Each row was made from one path, in order. Every step used is in the known rows, and no mark comes twice. Write each row's path.
Known rows:
zozi > nelegi > dabed > rulu: -.07  .70 -.35  .07 -.32 -.09 -.07  .06  .14  .16  .50  .34  .12 -.05  .13  .36 -.15 -.22 -.28 -.67  .37  .35
sili > pame:  .05  .21 -.28  .03 -.31 -.11  .02  .17  .47  .08 -.29  .23  .13  .02  .35  .22 -.08 -.13 -.12  .32  .35  .26
sili > pame > dabed:  .10 -.07 -.25  .08 -.34 -.15  .12  .01  .34  .06 -.60  .06  .01  .04  .36  .23 -.04 -.04 -.14  .22  .11  .23
dabed > nelegi > sili > pame:  .03  .12 -.29  .19 -.09 -.03  .12  .37  .34 -.06  .13  .18  .08 -.03  .01  .21  .01 -.17 -.01  .23  .29  .20
rulu > zozi > pame:  .18  .53 -.09  .05  .00 -.09 -.26 -.10  .37  .21 -.27  .34  .40 -.01  .29  .14 -.13  .23  .35  .29 -.24  .16
sili > pame > dabed > rulu:  .14  .10 -.44  .08 -.41 -.18  .24  .01  .39  .10 -.25  .16 -.04  .02  .22  .20 -.22 -.14 -.12  .03  .38  .24
rulu > zozi > nelegi > sili > pame > dabed:  .04 -.10  .17  .14 -.29 -.11  .06 -.04  .25  .12 -.43  .23  .13  .04  .32  .34  .07  .06 -.38  .32 -.20  .26
nelegi > dabed: -.06  .33  .01  .18 -.23 -.05 -.08  .24 -.06 -.02  .10  .27  .08 -.08  .04  .29  .06 -.12  .12 -.37  .13  .28
dabed > rulu:  .09  .38 -.30  .03 -.31 -.12  .06  .03  .30  .11  .13  .42  .07 -.09  .13  .07 -.32 -.04  .01 -.23  .35  .21
pame > dabed > rulu > zozi:  .23 -.11  .10  .14 -.24 -.16  .10 -.05  .17  .12 -.40  .40  .11 -.08 -.05  .21 -.20  .22  .11  .14 -.24  .17
rulu > zozi > pame > dabed > nelegi > sili:  .17  .16 -.01  .27  .12 -.03 -.01  .04  .06  .01  .01  .12  .17 -.06 -.11  .15 -.02  .22  .40  .11 -.39  .11
nelegi > zozi > pame > dabed > rulu:  .13  .36 -.52  .11 -.26 -.13  .09 -.21  .13  .11  .21  .30  .02 -.06  .05  .07 -.26  .07  .04 -.37  .05  .18
zozi > nelegi > sili > pame: -.10  .41 -.14  .05 -.28 -.06 -.03  .08  .38  .11  .11  .28  .15  .04  .46  .28 -.02 -.14 -.47  .06  .30  .27
zozi > pame:  .08  .79 -.38 -.03 -.06 -.09 -.26 -.15  .37  .19  .04  .23  .28  .00  .46  .01 -.17  .07  .27 -.14  .11  .14
dabed > rulu > zozi > nelegi > sili > pame:  .00  .33 -.07  .09 -.30 -.08  .06  .13  .44  .18  .10  .45  .22 -.01  .23  .36 -.08 -.11 -.45  .33  .21  .28
nelegi > sili > pame > dabed > rulu > zozi:  .16 -.19  .18  .25 -.29 -.13  .25  .13  .18  .05 -.31  .39  .05 -.05 -.01  .28 -.09  .05 -.05  .50 -.04  .22
dabed > pame:  .04  .44 -.32  .10 -.23 -.06 -.03  .22  .37  .10  .13  .17  .39 -.04  .12  .29  .11 -.18 -.20 -.18  .13  .23
dabed > rulu > zozi > pame:  .21  .63 -.27  .03 -.05 -.11 -.18 -.07  .43  .26 -.01  .41  .37 -.04  .18  .13 -.26  .14  .31  .17 -.03  .17
rulu > zozi > nelegi > dabed > pame > sili:  .05  .25 -.23  .23 -.19 -.05 -.14  .44  .03  .23  .13  .14  .29 -.02 -.05  .37  .25 -.12 -.18 -.30 -.30  .29
dabed > rulu > zozi > nelegi:  .09  .46 -.09 -.03 -.22 -.13 -.17 -.12  .40  .32 -.01  .52  .34 -.05  .21  .30 -.27  .10 -.33 -.07 -.09  .26
sili > pame > dabed > rulu > zozi:  .23 -.18 -.06  .13 -.31 -.17  .19  .08  .38  .14 -.54  .33  .12 -.03  .04  .31 -.13  .05 -.04  .47 -.04  .23
dabed > rulu > zozi > pame > sili:  .28  .40 -.34  .11 -.08 -.12 -.18  .10  .21  .28 -.08  .32  .12 -.02  .15 -.11 -.29  .23  .43  .17 -.18  .10

Which path is each row?
 .10  .15  .14  .24 -.22 -.09  .03  .26  .04  .08  .04  .49  .19 -.12 -.21  .36 -.04  .00  .15  .02 -.06  .25 | nelegi > dabed > rulu > zozi
 .18  .58 -.51  .03 -.22 -.16  .01 -.24  .31  .19  .03  .15  .08 -.03  .32  .05 -.32  .05  .17 -.36  .18  .17 | zozi > pame > dabed > rulu
 .02 -.12  .03  .19 -.33 -.11  .21  .07  .14 -.04 -.31  .13 -.06  .04  .27  .19  .06 -.04 -.14  .12  .12  .22 | nelegi > sili > pame > dabed
-.06  .47 -.18  .17 -.17 -.03 -.12  .30  .24  .18  .25  .20  .55 -.05  .01  .66  .33 -.24 -.40 -.27 -.13  .35 | rulu > zozi > nelegi > dabed > pame
 .19  .15  .06  .09 -.20 -.12  .02  .06  .26  .14 -.18  .57  .23 -.10 -.05  .17 -.24  .16  .11  .20 -.07  .19 | dabed > rulu > zozi
 .01  .27 -.34  .08 -.41 -.14  .19 -.08  .32  .14  .11  .20 -.02  .03  .32  .28 -.17 -.15 -.45 -.17  .36  .28 | zozi > nelegi > sili > pame > dabed > rulu
 .20  .42 -.31  .20 -.11 -.10 -.18  .26  .00  .22  .10  .27  .07 -.03  .00  .05 -.13  .09  .49 -.08 -.15  .18 | nelegi > dabed > rulu > zozi > pame > sili
 .04  .48 -.38  .07 -.12 -.04 -.16 -.11  .16  .08  .28  .42  .22 -.06  .11  .05 -.11  .10  .10 -.26 -.05  .17 | nelegi > zozi > pame
-.03  .10 -.06  .11 -.34 -.11  .07 -.07  .26  .09 -.20  .11  .03  .06  .45  .27  .01 -.05 -.48 -.07  .09  .25 | zozi > nelegi > sili > pame > dabed
-.13  .73 -.42  .13 -.23 -.03 -.12  .25  .24  .16  .46  .08  .43 -.02  .15  .57  .30 -.37 -.48 -.62  .16  .39 | zozi > nelegi > dabed > pame
 .27  .22 -.41  .16  .13 -.10 -.10 -.06  .33  .12 -.28  .03  .28 -.03 -.01  .18 -.13  .21  .47  .03 -.43  .11 | rulu > zozi > pame > dabed > nelegi
-.05  .38  .13  .12 -.17 -.06 -.24  .12  .07  .17  .01  .37  .33 -.04  .09  .48  .09  .00 -.19 -.26 -.20  .33 | rulu > zozi > nelegi > dabed
 .14  .24 -.09  .00 -.27 -.16 -.07 -.22  .33  .30 -.21  .39  .26 -.02  .24  .32 -.27  .17 -.32 -.12 -.23  .24 | pame > dabed > rulu > zozi > nelegi
 .12  .20 -.40  .15 -.23 -.08 -.04  .35  .11  .13  .06  .11  .13  .00  .06  .05  .06 -.10  .00 -.17 -.03  .16 | dabed > pame > sili
 .03  .19  .25  .14 -.26 -.10  .05 -.13  .07  .14  .08  .42  .14 -.04  .13  .28 -.14  .15 -.33 -.17 -.23  .19 | pame > dabed > rulu > zozi > nelegi > sili
-.12  .59 -.11  .06 -.25 -.06 -.21  .06  .07  .14  .26  .24  .19 -.04  .25  .36  .04 -.13 -.28 -.61  .09  .34 | zozi > nelegi > dabed
 .07 -.01 -.02  .27 -.04 -.03  .14  .11 -.05 -.11  .13  .13 -.02 -.08 -.15  .10 -.07  .07  .17 -.25 -.13  .11 | pame > dabed > nelegi > sili
-.03  .31  .41  .10 -.16 -.04 -.18 -.06  .11  .14  .08  .52  .28 -.05  .20  .25 -.03  .22 -.29 -.04 -.28  .20 | rulu > zozi > nelegi > sili
 .10  .36 -.26  .23  .06 -.04  .00  .00  .08 -.03  .25  .02  .09 -.07  .05  .07 -.07  .09  .31 -.28 -.10  .10 | zozi > pame > dabed > nelegi > sili
 .13  .19 -.25 -.02 -.32 -.17 -.01 -.10  .52  .31 -.33  .32  .24  .03  .29  .40 -.18  .03 -.46  .20 -.04  .31 | sili > pame > dabed > rulu > zozi > nelegi
